In the rows, zero is written as 128.
Known rows, with every step that occurs:
zuve-vigap-modo-puduk-ranat-sesiv: [148 145 119 111  83 109 150 164 128 108 135 147 164  68 136 165 117 135
 110  89 116]
puduk-modo: [136 126 129 173 191 114 118 100 118 141  95 106 120 166  59  86 113 118
 164 144 164]
sopi-ranat-sesiv-gisi-vigap-modo: [117 123  98  88 125  95 125 135 171 122 140 146 158 113 180 154 137 133
  98  93 116]
zuve-vigap: [103 102 101 145 137 142  81  98 169 161 139 103 132 183  97 114 116 122
  94 126 152]
sesiv-gisi: [ 82 106 141 164 200 129  88  94 170 134  94  79 112 179 153 101 130 121
 112 159 130]
modo-puduk-ranat-sesiv: [123 137 148 129 118 108 141 164  92 127 139 147 145  82 107 131 133 108
 160 117 114]
vigap-modo-puduk-ranat-sesiv: [146 142 146 122  95  96 164 156 106 109 140 135 156  68 138 153 133 120
 143 116 121]
sesiv-gisi-vigap-modo-puduk: [161 142  99 119 105 136 158 112 161  96 132  90 106 144 202 144 130 185
  64 152 140]
puduk-ranat-sesiv: [ 85 110 158 140 169  78 108 152 109 135 138 152 169 103  74 122 137  75
 179 109 118]
gisi-sesiv-ranat-puduk-modo: [143 108 174 149 171  93  99 159 118  86  94 178 152 145  15 116 112 133
 186 118 146]
zuve-vigap-modo-puduk-ranat-sopi: [147 155 106 140  62 211 165 136 126 122 134 152 115 101 126 177  70 152
  82  89 104]
sesiv-ranat: [102  93 141 157 195 135  93  75 159 123 119 123 138 203  81 103 112 129
 110 177  95]
vigap-modo-puduk-ranat: [150 150 144 146  87 128 178 110 100  91 111 114 107 127 158 135 103 132
 112 148 112]
modo-puduk: [150 132 125 146  88 161 141 103 115 151 149  81  90 159 142 108 133 145
 115 171 151]
vigap-modo-puduk: [176 138 123 138  60 150 169  93 132 129 153  65 104 143 179 135 132 161
  95 170 159]
sesiv-gisi-vigap-modo-puduk-ranat: [133 155 125 130 132 117 168 128 128  59  88 137 106 125 182 145 101 153
  83 134  92]
vigap-modo: [132 105 136 150 120 113 130  76 158 137 152  70 136 167 140 127 136 120
 114 160 165]
gizar-modo: [107 111 139 136 153 104 113  48 130 193 135  85 130 151 139  76 200 112
 173 164 189]
modo-vigap: [133 106  90 125 135 166 109 103 114 152 139  70  90 202 119 104 139  64
 127 184 136]
gizar-ranat-sesiv-gisi: [ 96 118 148 110 190 122  75 119 149 189 110 115 126 103 153 105 154 105
 153 109 124]
ranat-sesiv-gisi-vigap: [ 82 101 111 115 209  87  83 149 175 129 144 138 160 135 116 126 157 126
 124 112 137]
gisi-vigap-modo-puduk: [175 137  97 116  71 135 168 107 137 116 171  96 111 146 162 141 135 171
  84 153 160]
zuve-vigap-modo-puduk-ranat: [152 154 118 136  77 140 163 118 122  91 105 126 114 125 155 149  88 146
  80 123 107]
sopi-ranat-puduk-modo: [129 155 126 142  97 141 130 147  74 158 107 164 111 119  75 103 105 136
 180  87 159]

Rows:
[ 94 132 133 124  48 156 113 140  89 180 161 151 112 134 115 116 127 121
 157  97 152] : sopi-ranat-puduk
[125 146 146 154 114 137 153 120  83 112 108 128  93 140 124 111 104 116
 131 151 105] : modo-puduk-ranat
[ 82 103 143 141 199 102  82 137 171 143 119 101 155 121 140 120 155 116
 137 129 134] : ranat-sesiv-gisi
[122 149 134 158  98 209 156 138  91 140 138 152  95 116  97 143  86 124
 132 116 102] : modo-puduk-ranat-sopi
[164 154  87  78  61 131 164 150 144 118 143 139 127  89 216 161 133 171
  81 104 112] : sopi-ranat-sesiv-gisi-vigap-modo-puduk
[130 156 148 135 116 120 163  88  77 135  97 127 102 114 157  95 154 125
 159 152 131] : gizar-modo-puduk-ranat
[145 141 123 102 104  86 163 168 110  96 158 163 162  73 124 159 136 130
 133 101 122] : gisi-vigap-modo-puduk-ranat-sesiv
[103 137 116 111 176  98 123 174 133  92 115 167 139 101 138 137 132 140
 117 106  99] : modo-puduk-ranat-sesiv-gisi-vigap
[124 144 149 129 145 102 147 157 141  85  89 122 147  72 191 155 125 139
 114 118  97] : vigap-modo-puduk-ranat-sesiv-gisi
[ 85 116  98  93 164 102  92 153 155 144 136 167 146 126 140 126 140 117
 120  89 106] : sopi-ranat-sesiv-gisi-vigap
[118  74 163 143 160 166  87 126 164 124 152 167 148 176  39 143 102  99
 140 132  97] : gisi-sesiv-ranat-sopi
[171 112 126 114 152 133 106 173  96  83  93 154 120 167  42 123 116  89
 172 144 125] : gisi-sesiv-ranat-puduk-modo-vigap
[162 139 100 100 105 115 154 146 161 103 151 108 140  96 192 160 149 179
  85 128 143] : ranat-sesiv-gisi-vigap-modo-puduk
[118 113 143  98 141 119  86 115 115 224 165 124 135 101  98 100 164  83
 183 105 152] : gizar-ranat-sesiv
[158 157  79 109  85 180 136 157  57 149 101 141  82 142  97 110 109  93
 165 117 138] : sopi-ranat-puduk-modo-vigap
[174 153 104  72  96 133 147 130 143 145 143 120 114  80 203 145 150 169
  98 110 135] : gizar-ranat-sesiv-gisi-vigap-modo-puduk
[108  78 187 133 131 103  78 154 136 100 148 167 157 164  48 129 135 119
 163 131 139] : gisi-sesiv-ranat-puduk
[102 101 130 161 171 206 103  96 158 150 146 149 135 172  60 135  93 136
 113 140  94] : sesiv-ranat-sopi
[106 149 152 121 171  93 133 137 121 125  75 134 143  61 189 118 172 134
 157 122 115] : gizar-modo-puduk-ranat-sesiv-gisi
